What can hang from each mark:
misob: ragida risog sisuv
mifuz: musob risog
bebeka: rozu
ragida: misob
dubef: ragida
sisuv: misob
diruf: koson lupod
risog: kono lereroz mifuz pesav
pesav: minozet rozu
lereroz: risog
kono: risog
koson: nozev risog
rozu: pesav

Each row was made from one small tree. The marks that hang from a mark follow it in brackets, in alphabetical order. Every link used is in the known rows. Write each row's tree.
In the rows, zero is written as 128.
Known rows:
sisuv[misob[ragida]]: [121 131 132 126 133 173  91 156  64 109 121 134 168 114 122 102 164 130
 152 131 130 148 113 119  98 162 148 151  97 152 134 152 149 107 115 132
 131 118]
sisuv[misob[ragida risog]]: [117 148 137 124 124 156  98 161  47 109 139 135 159  93 158 111 150 133
 183 127 129 144 113 118  97 157 130 184 112 162 117 130 152 100 112 149
 137 111]
diruf[koson[risog[mifuz]] lupod]: [142 109 136 122 141 163 178 159 137 129 117 144 134 100 125 122 204 135
  72 113 160 122 118 116 126 155 151 113 145 121 148 137 130 138 107  85
 127 161]
ragida[misob[risog[lereroz] sisuv]]: [113 126 130 114 124  61 104 115 146 163 132 131 135 131 175 112 113 113
 165 123 118 136 133 110 120  86  92 172 144 106  87  73 137  97 128 146
 128 110]
lereroz[risog[mifuz pesav[rozu]]]: [148 136 127 121 138 139 137 115 108 129 113 106 124 154 115 121  80 141
  62 113 113  83 138 130 121 149 148  81 119 137 174 157 127 127 148 137
 111 143]
dubef[ragida[misob[risog]]]: [123 141 124 115 116 115  88 147 111 133 118 134 123 102 152 105 140 145
 101 163 133 134 147 114 122  97 147 170 142  94 124  93 149 100 113 157
 122 104]
bebeka[rozu[pesav]]: [124 150 121 138 147 137  90 118  51 140 124 128 158 122 101 108 175 180
 156 141 141 155 124 119 128  98 163 117 135 105 121 183 120 158 138 130
 106 112]
ragida[misob[risog[kono] sisuv]]: [123 134 119 136 115  85 119 128 155 163 157 144 134 125 174 127 179 153
 154 131 121 139 126 109 141  88 100 182 125 120 157  77 147 130 141 132
 131 122]
ragida[misob[risog[lereroz pesav[rozu]]]]: [126 122 134 102 116  75 108 101 114 139 106 105  92 128 153 113  67  97
 121 110  88 109 144 105 137 121 112 136 119  95  82  82 143  88 129 153
 114  90]
diruf[koson[nozev risog[lereroz]] lupod]: [176 107 138 111 104 122 196 134 158 125 102 131 122 113 138 123 227  96
  82 105 146 156 116 114 143 157 132 107 156  85  58 145 114 108 101 122
 143 150]
misob[risog[kono mifuz[musob]] sisuv]: [116 142 123 144 124 132 141 122 157 160 170 136 136 137 167 156 154 160
 170 148 147 133 127 140 141 122 102 158 128 149 169 116 131 148 144 109
 142 148]
kono[risog[lereroz pesav]]: [106 117 134 121 133 100 116 115 130 123 121 149 117  99  81 147  92  89
 135 123 120 123 137 128  99 122 134 106 140 115  95 128 103 126 124 139
 120 103]
dubef[ragida[misob]]: [125 125 116 119 125 131  82 142 130 134  98 133 130 122 116  99 153 139
  68 166 132 137 146 116 123 101 164 139 128  84 137 114 149 103 118 139
 116 111]
bebeka[rozu[pesav[minozet]]]: [131 149 128 134 144 136 107 120  52 101 115 126 159 105  84 102 146 196
 145 117 147 176 132 127 136  83 156 125 163 111 127 172 128 157 119 127
  98 125]
ragida[misob]: [133 121 124 132 133 112  96 150 106 139 107 138 132 129 124 105 150 137
  93 135 135 138 133 111 110 106 136 136 108  93 111 120 139 115 134 127
 130 106]
koson[nozev risog[kono lereroz mifuz]]: [175 128 124 141 115 155 194 122 204 116 126 104 110 153 135 158 165 133
 136 128 149 149 112 146 156 141 132 111 126 131 129 138  84 172 139 105
 158 162]
diruf[koson[risog[pesav]]]: [131 106 121 118 129 126 181 131 129 132 119 145 132 115  95 113 156 111
  99 120 125 113 119 106 124 137 144 113 133 112 111 135 109 162 114 143
 124 120]
diruf[lupod]: [128 117 138 127 141 123 103 154 106 139 115 147 145 110 130 109 184 122
  86 122 143 139 121 126 115 142 135 119 131 105 106 172 153 101 123  98
 130 137]
risog[kono mifuz[musob]]: [128 129 119 153 135 167 134 140 140 124 141 130 116 152 125 157 154 156
 110 155 161 149 128 142 137 137 133 108 107 133 160 153 133 146 148  89
 144 149]
kono[risog[lereroz mifuz pesav[minozet]]]: [117 125 145 126 140 125 141 126 158  78 114 139 113  82  66 154  56 113
 132 103 137 118 140 149 107 109 135 103 164 142 144 105 101 131 107 118
 117 136]
bebeka[rozu]: [117 131 134 141 154 128  90 124  72 143 113 135 153 125 140 118 161 140
 133 137 155 142 124 116 105 108 153 121 120 108 122 188 122 144 141 132
 127 122]
sisuv[misob[risog[kono lereroz pesav]]]: [116 132 116 128 128 101 138 146 155 106 151 133 116 127 152 138 113  92
 212 128 110 150 114 125 131 143 100 154 141 149 101 110 124 119 130 150
 139 130]
pesav[rozu]: [125 125 143 121 138 124 100 118  75 139  98 112 133 129 125 108 129 149
  81  99 120 144 131 114 110 148 139 118 103 114 128 189 136 108 142 121
 124 115]
koson[risog]: [133 123 128 128 137 127 141 139 109 136 122 126 144 118 111 113 133 138
 111 121 143 148 124 121 114 135 140 134 130 114  87 168 116 172 135 113
 139 111]
lereroz[risog]: [142 135 123 131 135 121 122 144  83 125 128 130 143 147 135 111 127 145
  70 125 137 145 129 122  99 124 135 105 142 115 110 175 128 125 140 148
 129 138]
sisuv[misob[ragida risog[lereroz]]]: [112 140 139 114 123 141 102 140  70  98 135 122 136 113 169 116 114 105
 192 121 123 159 117 122 104 154 121 170 126 155  86 119 150  85 105 153
 135 114]
kono[risog[lereroz mifuz[musob]]]: [112 128 139 130 137 147 117 123 122 118 124 134 105 110  98 168  89 119
 126 141 166 149 146 142  97 137 141 106 136 117  99 131 112 123 131 103
 133 115]
misob[ragida risog[pesav] sisuv]: [103 128 136 122 112 116 109 104 103 161 150 146 162 114 148 114 139 114
 172 137  94  81 120 123 130 116 113 161 114 151 153 103 145 126 112 159
 117 122]
misob[risog[kono mifuz pesav[rozu]]]: [127 138 134 133 129 135 142 117 135 129 139 115 101 124 152 147 117 149
 131 115 111  94 124 130 148 144 126 127 107 157 203 126 128 133 145 122
 123 142]
misob[ragida risog[lereroz pesav[rozu]]]: [110 126 148  99 112 125 110  82  71 123 119 103 106 124 157 120  74  94
 125 106  84 105 135 119 141 145 125 121 109 134 111 120 156  89 113 156
 108 110]
koson[nozev risog[mifuz[musob] pesav]]: [173 128 121 136 104 153 182 131 166 137 118 116 134 136  81 145 143 118
 139 163 144  97 129 150 145 158 143 118 111 116  87 134  90 182 137 122
 161 126]
koson[risog[mifuz]]: [134 125 130 137 149 156 152 146 133 135 119 122 142 123 112 123 123 149
 120 129 154 123 121 136 113 140 147 129 126 138 132 154 108 180 135  96
 140 130]
mifuz[musob risog[kono lereroz pesav]]: [120 116 114 134 112 120 105 116 156 128 151 126  95 171 119 161 108  93
 124 129 125 163 138 133 155 129 101 103 127 119  62 112 134 110 140 120
 132  96]
ragida[misob[risog[mifuz] sisuv]]: [123 137 130 134 134 103 112 137 145 167 136 138 150 118 165 118 141 156
 163 135 135  97 129 121 112  94 109 182 126 135 166  72 134 123 132 129
 131 125]
risog[kono lereroz mifuz[musob] pesav]: [121 114 112 140 131 144 149 111 184 120 138 127  92 172 112 163 102 102
 131 160 133 126 131 150 158 132 120  80 120 127 132 122 124 140 139 103
 133 149]
koson[nozev risog]: [172 130 131 132 111 128 160 139 128 135 110 119 150 120 111 119 178 138
 123 126 144 146 118 129 124 144 139 138 120 106  75 170  91 166 133 131
 158 121]
rozu[pesav]: [129 142 120 132 142 131 104 132  76 135 126 133 152 127  82 103 157 178
 126 133 126 157 122 127 122 116 140 120 131 116 113 166 124 138 129 123
 112 112]
sisuv[misob[risog[pesav[rozu]]]]: [124 141 134 114 129 107 109 141  78 125 120 120 143 101 133 106 101 121
 178 104 100 120 123 114 108 169 121 169 117 145 108 141 134 102 136 155
 131  99]
sisuv[misob]: [125 133 125 135 148 132 100 170  95 117 116 139 163 118 112 103 152 130
 160 123 141 161 116 122  85 156 135 153 118 136 106 169 128 112 134 128
 146 115]
misob[ragida risog[kono pesav[minozet]]]: [121 138 134 130 101 146 144 125 103  78 153 139 122  96 142 135 130 138
 134 114 110 129 123 130 160 110 121 141 132 158 173 100 153 134 102 141
 114 146]

Write each row's tree:
[155 132 122 121 113 119 160 109 117  83 130 107 116 140 112 122  91 153
  45  84 107 145 140 124 158 126 133  89 151 127 172 152 142 133 138 137
 100 158] | lereroz[risog[kono pesav[minozet rozu]]]
[125 125 119 144 124 128 100 141 140 135 147 141 123 142 115 145 155 124
 118 119 118 133 123 125 133 123 112 123 116 140 131 128 124 128 143 126
 127 103] | mifuz[risog[kono pesav]]
[104 131 126 131 103 127 127 101 134 158 171 148 147 121 159 134 167 125
 172 139  93  96 114 126 156 114 111 154 110 159 193  95 150 143 118 148
 115 139] | misob[ragida risog[kono pesav] sisuv]
[119 113 118 143 146 136 147 117 197 115 134 128  99 161 119 155 113 107
 133 139 122 111 120 143 148 123 124  86 122 144 170 127 115 140 135 110
 127 160] | risog[kono lereroz mifuz pesav]
[144 109 129 118 128 169 182 153 130 132 123 142 126 107 116 135 192 129
  71 134 171 135 132 120 139 166 154 110 144 105 110 138 140 138 111  77
 135 148] | diruf[koson[risog[mifuz[musob]]] lupod]
[133 119 123 133 144 145 159 137 156 136 125 129 136 125  89 126 106 123
 134 135 133  87 124 136 126 138 147 116 122 140 138 133  99 192 132 108
 135 128] | koson[risog[mifuz pesav]]
[120 144 127 127 138 135 123 156 118 108 135 116 125 130 156 139  80 116
 205 139 155 158 131 141 101 159 113 163 141 145  66 121 129 100 128 126
 157 123] | sisuv[misob[risog[lereroz mifuz[musob]]]]
[185 119 140 123 119 164 197 161 157 129 104 139 139 100 130 128 252 135
  82 118 163 117 111 123 132 166 152 115 135 111 135 143 106 131 108 105
 147 168] | diruf[koson[nozev risog[mifuz]] lupod]
[125 120 128 123 121 115  99  97 140 130 128 103  93 161 127 145 103 106
  98  83  95 149 136 120 153 142 110 103 117 129 110 129 134  94 146 121
 113  98] | mifuz[risog[kono lereroz pesav[rozu]]]
[112 120 122 114 118  52 115 107 171 168 135 138 130 136 149 113  94  88
 174 132  94 100 134 112 132  87  90 161 139 107  90  54 134 110 125 161
 121 106] | ragida[misob[risog[lereroz pesav] sisuv]]
[110 141 140 128 115 161 116 112  95 157 154 130 156 122 162 135 136 145
 164 153 137 105 133 140 126 130 122 161 111 157 156 109 153 124 119 125
 132 131] | misob[ragida risog[mifuz[musob]] sisuv]
[141 132 106 139 122 120 148 130 137 121 150 136 120 160 123 134 140 128
  81 136 117 126 124 126 139 122 129  88 133 125 151 148 128 151 147 148
 120 151] | lereroz[risog[kono pesav]]
[147 135 108 146 135 150 159 137 162 117 150 133 117 161 124 146 128 141
  88 142 128 100 122 138 139 126 137  82 128 150 198 137 119 157 148 131
 123 172] | lereroz[risog[kono mifuz pesav]]
[132 125 126 143 120 122 116 143 140  93 140 139 123 123  98 138 128 142
 108  88 126 156 128 133 143 108 109 128 145 147 136 119 130 124 125 120
 122 119] | mifuz[risog[kono pesav[minozet]]]
[117 110 134 122 138  95 135 118 141  88 104 128 122 128  90 113  68  99
 117 103 118 141 133 139 128 107 113 101 158 114  90 138 127 117 108 135
 122 136] | risog[lereroz pesav[minozet]]
[121 120 120 139 137 147 124 135 130 135 120 138 131 145  89 136 107 121
 124 161 138  95 135 145 124 139 137 100 106 124 125 141 125 139 135 115
 136 126] | risog[mifuz[musob] pesav]
[121 114 138 118 147 126 126  99 144 131  96 102 105 153 110 125  65 105
 108 107 106  96 134 134 131 147 133  86 111 131 146 148 121 109 135 117
 116 133] | risog[lereroz mifuz pesav[rozu]]
[124 106 121 117 132 103 155 114 154 133 122 120 121 140  96 118  78  83
 130 125 112 126 127 128 135 131 128 111 142 107  61 137 110 167 125 127
 132 112] | koson[risog[lereroz pesav]]
[107 142 146 131 129 155 114 119 100 156 148 135 165 113 168 125 148 152
 167 132 126  91 119 136 117 121 120 166 113 174 196 110 140 126 116 131
 124 144] | misob[ragida risog[mifuz] sisuv]
[123 144 126 135 147 133 123 171 125 116 134 139 149 104 131 124 110 122
 212 138 130  93 113 135  96 153 122 167 126 169 140 117 114 125 129 143
 145 128] | sisuv[misob[risog[mifuz pesav]]]
[117 140 133 121 140  99 108 155 101 110 130 126 135 117 163 117 100 108
 198 115 132 170 116 120  92 147 106 172 148 136  60 137 126  95 121 149
 149 114] | sisuv[misob[risog[lereroz]]]
[119 121 129 133 144 144 122 123 135 125 116 118 112 160 125 141  89 116
 119 143 157 146 138 144 117 137 127  97 126 120  90 152 128 116 133 104
 143 134] | risog[lereroz mifuz[musob]]
[123 123 127 137 129 125  95 132 142 123 142 122 103 157 149 150 138 123
 111  99 134 187 123 126 130 122 101 119 133 132  94 134 127 101 139 113
 134 112] | mifuz[risog[kono lereroz]]
[121 109 126 122 129 110 129  88 150 126 118 107  95 160 124 135 106 104
  98 104  93 137 130 121 157 141 124  87 113 119 137 152 134 117 140 123
 115 131] | risog[kono lereroz pesav[rozu]]
[116 131 131 136 128 149 122 130 122 127 130 153 125  92  63 164 107 123
 132 159 150  99 145 143 102 140 150 107 117 126 134 121 111 146 134 116
 129 108] | kono[risog[mifuz[musob] pesav]]
[123 117 133 108 114 110  82  94 103 140 113 100 100 163 107 136  63  94
  96 100 108 147 152 124 137 154 110 105 118 107  36 133 142  81 139 128
 121  70] | mifuz[musob risog[lereroz pesav[rozu]]]
[119 132 130 125 122  74  99 131 125 171 135 142 154 115 163 105 149 143
 152 130 121 123 130 109 112  90 103 187 129 112 120  84 142 115 134 145
 130 107] | ragida[misob[risog sisuv]]
[168 119 116 132  98 117 189 109 204 123 130 115 108 150 112 147 154  94
 140 131 114 139 115 135 170 138 125 107 128 111  85 131  88 176 134 135
 149 136] | koson[nozev risog[kono lereroz pesav]]
[137 124 134 133 137 151 154 114 153  89 115 111 110 127  96 135 104 161
  90  91 118 119 134 140 156 133 135  98 123 152 222 140 131 137 131  99
 112 163] | risog[kono mifuz pesav[minozet rozu]]
[172 127 137 133 125 142 175 127 172 124 107 101 123 144 125 139 134 122
 139 124 151 134 118 145 127 143 136 119 132 124  91 146  82 157 131 117
 157 143] | koson[nozev risog[lereroz mifuz]]
[107 128 123 102 112  79  96 107 169 160 124 122 132 127 165 105 117 117
 134 156 112 138 149 119 136  81 117 175 164  93 116  66 149  91 107 159
 115 113] | dubef[ragida[misob[risog[lereroz] sisuv]]]
[125 115 126 140 140 136 164 123 199  78 127 124 101 144 106 144  83 124
 123 111 128 133 126 151 154 107 117  91 151 146 174 116 119 139 117 106
 121 175] | risog[kono lereroz mifuz pesav[minozet]]
[127 144 125 121 128 141 100 154 135 129 115 127 118 106 156 117 131 156
 107 169 144 107 145 132 120  99 152 164 136 117 171  80 141 107 111 139
 123 123] | dubef[ragida[misob[risog[mifuz]]]]
[119 138 130 142 120 174 138 128 125 116 159 137 115 118 158 154 147 135
 151 150 115  82 114 139 151 128 133 127  97 177 215 100 136 144 119 130
 121 152] | misob[ragida risog[kono mifuz pesav]]
[148 141 115 149 139 159 149 143 137 115 149 128 121 159 148 144 146 169
  77 133 150 138 120 135 126 124 137  92 135 149 196 155 124 148 149 118
 129 175] | lereroz[risog[kono mifuz]]
[122 127 129 120 113  63 125 126 145 134 130 146 151  98 124 100 102 132
 160 114 106 106 139 115 132  75  97 179 154 115 126  56 141 123 113 153
 119 118] | ragida[misob[risog[pesav[minozet]] sisuv]]
[149 134 120 121 124 148 137 108  99 129 120 103 122 164 108 132  72 136
  62 133 123  97 150 135 134 158 146  76 118 121 136 153 137 126 150 132
 115 134] | lereroz[risog[mifuz[musob] pesav[rozu]]]
[114 136 148 124 134 159 118 123  94 110 131 117 113 125 178 138  99 122
 147 128 134 116 120 138 118 129 126 130 118 158 141 115 138 104 107 131
 128 141] | misob[ragida risog[lereroz mifuz]]
[109 130 115 111 106  82 100 117 169 173 130 144 147 111 131 100 134 121
 142 172  99  83 147 119 140  83 128 177 145 100 152  58 147 115 114 171
 110 107] | dubef[ragida[misob[risog[pesav] sisuv]]]
[123 119 127 145 150 149 137 128 172 113 131 122 101 160 144 150 130 133
 119 130 143 152 118 142 135 124 124  96 125 141 167 146 116 133 136  98
 132 164] | risog[kono lereroz mifuz]
[106 137 144 123 116 126 103 113  78 159 149 140 167 109 170 112 159 141
 159 128 115 117 122 122 117 116 116 171 116 150 150 120 150 118 113 147
 123 123] | misob[ragida risog sisuv]
